Known rows, with every step that occurs:
satoper-ritel-lebes-kugoba-repug-lipi-peva: [-0.99 -0.44 -1.14 -0.42  2.04  1.22 -3.24 -0.44 -1.37  1.25 -0.07  0.75
  3.84 -3.00 -0.71  1.35  0.02 -2.79  0.65  1.18  0.29 -5.90  0.68 -1.51]
kugoba-lebes-ritel-peva-lipi-repug: [-1.03 -0.39 -1.32  1.35  1.34  1.20 -1.69  0.19 -0.30  0.04 -3.42 -1.27
  1.54  0.33 -0.70  1.84  4.23 -0.55 -0.22  0.49  0.68  3.30  0.30  0.24]
lipi-repug: [-1.38  0.20  0.02  0.37  0.01  0.38 -0.23  0.43  0.43  0.70 -1.12  0.56
 -0.16 -1.29 -0.68  0.59  1.22  1.01  1.36  0.79  0.16 -0.60  0.26 -0.04]
kugoba-repug: [-1.24  0.60 -1.02 -0.51  0.19  0.61  0.67 -0.28 -0.70 -1.09 -0.68  0.80
  1.04 -0.92 -0.30  0.66 -0.17  0.28  0.41  1.64 -0.94 -1.39  0.30 -1.07]
lebes-kugoba-repug-lipi-peva-ritel-satoper: [-0.64 -1.28 -1.15 -1.04  3.20  0.33 -2.12 -0.51 -0.69  2.34 -0.49 -0.62
  2.65 -1.05 -1.03  1.25  1.98 -2.27  0.23 -0.07  0.86 -3.50  0.80 -1.39]
satoper-ritel-lebes: [-0.80  1.09 -0.64  1.11  0.26  0.95 -1.44 -0.77 -0.91  0.83  0.56  0.45
  1.34 -2.89 -0.27  1.04 -0.45 -0.76 -0.47  0.68  0.33 -3.61 -0.10 -1.35]
pagul-lipi-repug-kugoba-lebes-ritel: [-1.68  0.18 -0.86  0.41  0.88  0.91 -3.34 -1.38 -0.72 -0.49 -0.15 -0.65
  0.17  1.01 -1.54  0.58  2.32 -0.82  0.67  1.13 -0.81 -3.48 -0.64 -0.22]
kugoba-repug-lipi-peva-ritel-lebes: [-0.54 -0.78 -1.45 -0.16  0.63  0.77 -2.08 -1.17 -1.61  1.44 -0.12  0.46
  2.22 -1.42  0.28  1.61  1.04 -2.16  1.36  1.48  1.00 -3.21  0.42 -1.12]
satoper-ritel-peva: [-0.63  0.41 -1.58 -0.04  0.25  1.50 -2.10 -0.26  0.59  0.95 -2.45  0.98
  1.09 -3.27 -0.42  1.61  0.64 -1.14 -2.28 -1.80  0.53 -1.31  0.83 -0.72]
pagul-lipi-repug-kugoba: [-1.61  0.17 -0.46 -0.94  0.61  0.53 -3.50 -1.99  0.56 -0.59  0.48  0.60
 -1.02 -1.74 -1.71  0.09  0.45 -0.27  1.26  1.25 -0.25 -3.34 -0.18  0.31]
satoper-ritel-lebes-kugoba: [-0.83  0.63 -0.58  1.14  1.36  1.51 -2.44 -0.10 -0.33  1.23  1.30  0.14
  2.74 -2.15 -0.66  0.92 -0.33 -1.58 -0.47  0.08  0.03 -5.32  0.49 -1.65]
pagul-ritel-lebes-kugoba: [-0.87  1.14 -0.33  0.36  1.12  0.94 -3.33  2.31 -0.02  0.68  1.58 -1.28
  2.74 -1.12 -0.22  0.96 -0.19 -2.48  0.19  0.53 -1.03 -6.00  0.55 -0.87]
peva-lipi-repug-kugoba-lebes: [-1.62  0.55 -0.24  1.86  0.75  1.86 -1.89 -1.55 -0.31 -1.94 -0.60  0.13
 -0.14  0.87 -1.40  0.60  0.51 -0.47  2.60  2.84  1.76  3.80 -0.56  0.79]
ritel-peva: [-0.58  0.02 -1.12 -0.25 -0.16  1.38 -1.72  0.68  1.18  0.41 -2.61  0.00
  1.46 -1.51  0.25  0.99  1.11 -1.48 -0.70 -0.93 -0.17 -0.18  1.23  0.45]
ritel-peva-lipi-repug: [-1.24 -0.34 -1.06  0.08  1.03  0.87 -2.00 -0.23  1.12 -0.09 -2.90 -0.02
  0.28 -2.23 -0.79  1.33  2.33  0.07  0.30  0.55  1.20  3.25  0.57  0.93]
peva-lipi-repug-kugoba-lebes-ritel-satoper: [-1.36  0.62 -0.74  1.50  2.58  0.71 -1.59 -1.56 -1.17 -0.75 -0.38 -1.29
  0.02  0.98 -2.12  0.79  2.99 -0.36  0.76  1.31  1.25  1.17 -1.03  0.02]
ritel-lebes: [-0.81  0.56 -0.22  1.08 -0.11  0.85 -0.92  0.05 -0.58  0.38  0.35 -0.38
  1.59 -1.04  0.31  0.55  0.14 -1.19  1.09  1.38 -0.29 -2.62  0.23 -0.13]
peva-ritel-lebes: [-0.38  0.29 -0.74  1.26 -0.10  1.07 -1.11 -0.82 -0.58  1.43  1.18  0.07
  1.16 -0.86  0.14  1.19  0.79 -1.07  0.26  0.54  0.61 -2.72  0.23 -1.30]
peva-lipi-repug-kugoba-lebes-ritel: [-1.28  0.45 -0.96  1.50  0.50  1.73 -2.18 -0.89 -0.76 -1.67 -1.02 -0.12
  0.23  1.66 -1.60  0.75  2.07 -0.95  1.28  2.36  1.16  2.06 -0.40  0.07]
kugoba-repug-lipi: [-0.92  0.51 -1.05 -0.98 -0.12  0.59  0.31 -0.14 -1.93 -0.47 -1.69  0.64
  0.29 -1.16 -0.36  0.93 -0.21 -0.50  0.34  1.98  0.05 -1.29  0.39 -0.32]
kugoba-repug-lipi-peva: [-1.16 -0.80 -0.96 -1.48  0.16  0.60 -1.60  0.32 -0.76 -0.04 -2.39  0.80
  1.56 -1.38 -0.10  0.55  0.28 -1.88  1.73  2.12  0.19 -1.16  0.49  0.17]
peva-lipi: [-0.67  0.14 -0.63  0.25 -0.03  0.85 -1.51  0.14 -0.20 -1.37 -1.39 -0.18
 -0.04 -0.94 -0.65  0.62  0.14 -0.77  0.69  3.21  0.62  3.20  0.12  0.44]
satoper-ritel-peva-lipi-repug: [-1.10  0.10 -1.35  0.34  1.43  0.86 -2.33 -1.02  0.51  0.51 -2.67  0.87
  0.04 -3.94 -1.44  2.19  1.89  0.53 -1.27 -0.08  1.80  2.13  0.32 -0.42]

Rows:
[-0.75 -0.84 -1.34 -1.07  2.25 -0.44 -1.00 -1.10 -1.41  1.92 -1.04 -0.01
  0.97 -1.71 -0.58  1.49  1.84 -1.36  0.20  0.48  1.24 -1.95  0.03 -1.02]	kugoba-repug-lipi-peva-ritel-satoper
[-1.08 -1.12 -0.79 -1.30  1.28  1.24 -2.54  1.00 -0.30  0.22 -1.74  0.22
  3.12 -0.63 -0.45  0.62  0.51 -2.72  1.75  1.64 -0.18 -2.75  1.17 -0.13]	lebes-kugoba-repug-lipi-peva
[-1.36  0.07 -0.21  0.55  0.74  0.41 -0.82 -0.19 -0.11 -0.45 -1.31  0.13
 -0.61 -1.46 -1.11  0.75  1.20  1.05  1.58  2.93  1.13  2.97 -0.10  0.28]	peva-lipi-repug
[-0.78  0.83 -1.12  1.19 -0.66  2.24 -1.93 -0.09 -0.61 -1.16 -0.74 -0.19
  1.39  2.27 -0.53  0.35  0.87 -2.46  0.37  0.72 -0.13 -1.63  0.04 -0.28]	repug-kugoba-lebes-ritel
[-0.49  0.38 -0.71 -0.11  1.31 -0.19 -0.43  0.61 -0.68  1.11 -0.91 -1.09
  0.67 -0.27 -0.73  0.69  2.31 -0.55 -1.55 -0.21 -0.66 -3.07 -0.06 -0.73]	lebes-ritel-satoper
[-1.43  0.50 -0.80  1.48  0.09  1.86 -1.60 -0.44 -0.31 -0.34 -0.74  0.21
  0.69  1.85 -1.07  0.49  2.02 -0.87  1.23  0.20  0.34 -1.48 -0.27 -0.54]	lipi-repug-kugoba-lebes-ritel
[-0.45 -0.18 -1.24 -0.13  0.55  1.38 -2.39  0.06  0.70 -0.94 -2.92 -0.19
  0.92 -1.80 -0.33  1.16  1.21 -1.64 -0.46  1.09  0.78  3.35  0.88  0.84]	ritel-peva-lipi
[-0.43  0.19 -2.04  0.98  0.35  2.75 -3.74 -0.65 -0.10 -2.08 -2.49 -0.58
  1.82  1.35 -0.88  1.15  2.18 -3.44 -0.69  0.48  0.79  2.43  0.57  0.70]	repug-kugoba-lebes-ritel-peva-lipi
[-1.14  0.08 -0.83 -0.49  1.34  1.03 -0.38  0.47 -0.08 -0.66 -0.09  0.36
  2.72 -0.01 -0.69  0.44  0.22 -0.57  0.28  1.19 -1.20 -3.01  1.15 -1.30]	lebes-kugoba-repug
[-0.61  0.38 -0.56  1.33 -0.25  1.26 -0.46  1.16 -1.10 -0.08 -1.61 -1.17
  1.75  1.91  0.00  0.81  1.96 -1.29 -0.01  1.11 -0.60 -0.60 -0.07 -0.57]	kugoba-lebes-ritel
[-0.31  0.17 -0.61  0.39  1.50 -0.05 -0.25 -0.63 -0.41  1.94  0.10 -0.70
 -0.04 -0.91 -0.63  1.06  1.53 -0.38 -0.73 -0.34  1.00 -1.36 -0.09 -1.24]	peva-ritel-satoper
[-0.42 -1.50 -1.37 -1.25  1.34  1.25 -2.73  0.08 -0.37  1.50 -1.02  0.51
  2.74 -0.32 -0.54  1.15  1.12 -2.68  0.62  0.94  0.73 -2.63  1.26 -1.39]	lebes-kugoba-repug-lipi-peva-ritel
[-1.57  0.72 -1.50  1.66  1.52  2.19 -3.30 -2.33  0.21 -0.82 -1.91  0.72
  0.62 -1.75 -1.74  1.81  1.16 -0.93 -0.02  0.03  2.63  2.91 -0.18 -0.12]	satoper-ritel-peva-lipi-repug-kugoba-lebes
[-0.07 -0.23 -1.91 -0.31  0.28  1.54 -2.84  0.51  0.19 -0.55 -3.35 -0.49
  1.30 -0.83 -0.50  1.47  2.66 -1.81 -1.97  0.44  0.18  1.65  0.90  0.25]	lebes-ritel-peva-lipi
[-0.20 -0.25 -1.64 -0.54 -0.20  1.42 -2.11  1.16  0.63  0.73 -3.13  0.04
  1.76 -0.70  0.12  1.25  2.55 -1.78 -2.04 -1.57 -0.69 -2.05  1.43 -0.23]	lebes-ritel-peva
[-0.84  1.13 -1.14 -0.54  1.42  0.72 -2.22  1.27 -2.19  0.29  0.98 -0.93
  2.49 -1.59 -0.59  1.53 -0.59 -2.21 -0.18  1.16 -0.77 -6.66  0.84 -1.20]	pagul-ritel-lebes-kugoba-repug-lipi
[-1.23  0.15 -1.45 -0.11  0.83  1.96 -3.49 -1.45  1.36 -1.23 -1.92  1.04
  0.02 -1.78 -1.43  0.99  1.31 -0.96  0.47  0.09  1.69  2.45  0.64  1.00]	ritel-peva-lipi-repug-kugoba
[-1.56  0.64 -0.54  0.32 -0.16  1.44 -1.67 -0.81  0.71 -0.36 -0.14  1.59
 -0.70 -0.62 -1.40  0.15  0.16 -0.11  1.40  0.57  0.74 -1.48  0.21  0.14]	lipi-repug-kugoba
[-1.83 -0.23 -0.10 -0.73  0.97 -0.53 -2.08 -0.69  0.16  0.67 -0.42 -0.56
 -0.81 -2.17 -1.11  0.52  1.43  0.87  1.05  1.85 -0.77 -2.36 -0.26  0.22]	pagul-lipi-repug
[-0.85  0.73 -1.25 -0.04  1.66  1.44 -1.43 -1.04 -2.45  0.93  0.56  0.44
  2.58 -2.50 -0.93  1.67 -0.58 -1.27 -0.67  0.82  0.18 -6.12  0.64 -2.02]	satoper-ritel-lebes-kugoba-repug-lipi
[-0.14 -0.91 -0.73  0.35 -0.29  1.19 -3.19 -0.30 -0.63  2.35 -0.60  0.02
  1.54 -1.25  0.47  1.24  1.18 -3.25  1.58  1.28  1.76 -2.50  0.33 -0.04]	repug-lipi-peva-ritel-lebes
[-0.84  0.96 -0.82  1.23  1.36  1.23 -1.44 -0.61 -1.04 -0.36 -0.14 -1.20
  1.31  1.92 -1.00  0.47  1.80 -2.05 -0.29 -0.20  0.02 -2.19 -0.29 -0.34]	repug-kugoba-lebes-ritel-satoper
[-1.45  0.15 -1.12  1.44  1.11  2.27 -2.79 -1.50  0.76 -1.55 -2.03 -0.13
  0.94  0.10 -1.27  1.11  1.62 -1.31  1.54  0.75  1.78  3.88  0.16  1.24]	ritel-peva-lipi-repug-kugoba-lebes
[-0.26 -0.15 -1.29  0.16  1.31  1.46 -1.18 -1.09 -2.00  1.39  1.11 -0.19
  2.59 -0.46 -0.43  1.51  0.72 -1.63  0.01  0.61  0.50 -5.01  1.17 -1.85]	peva-ritel-lebes-kugoba-repug-lipi
[-1.78  0.71 -0.06  1.81  0.28  1.89 -0.98 -0.87  0.16 -0.72 -0.31  0.28
  0.37  1.03 -1.05  0.41  0.55 -0.55  2.43  0.95  0.87  0.05 -0.32  0.30]	lipi-repug-kugoba-lebes
[-1.96  0.27 -0.23  0.69  1.00  0.81 -2.89 -1.88 -0.21 -0.72  0.27 -0.56
 -0.10  0.19 -1.42  0.28  0.95 -0.59  1.99  1.74 -0.09 -1.52 -0.76  0.49]	pagul-lipi-repug-kugoba-lebes
[-1.12  0.89 -0.46  1.43 -0.38  2.27 -1.52 -0.61 -0.18 -1.61 -0.42  0.02
  1.05  1.71 -0.47  0.01 -0.44 -2.15  1.79  1.34  0.41  0.14 -0.11  0.26]	repug-kugoba-lebes
[-0.81 -0.96 -0.32 -0.70 -0.67  1.16 -2.90  1.22  0.14  0.93 -2.84  0.07
  0.79 -1.36  0.17  0.31  0.56 -2.78  2.03  1.80  0.92 -0.27  0.55  1.22]	repug-lipi-peva
[-0.71  0.16 -0.76 -0.03  1.20  1.29 -1.02 -0.29 -2.01  0.28  0.43 -0.30
  2.81 -0.83 -0.42  0.82  0.10 -1.82  0.84  1.57 -0.41 -4.92  1.12 -0.80]	ritel-lebes-kugoba-repug-lipi
[-1.60  1.07 -1.37  0.95  1.15  1.73 -4.21 -0.08  0.45 -1.48 -1.60 -0.70
  0.49 -0.77 -1.35  1.84  1.11 -1.90  0.55  0.44  1.49  2.43 -0.09  0.58]	pagul-ritel-peva-lipi-repug-kugoba-lebes
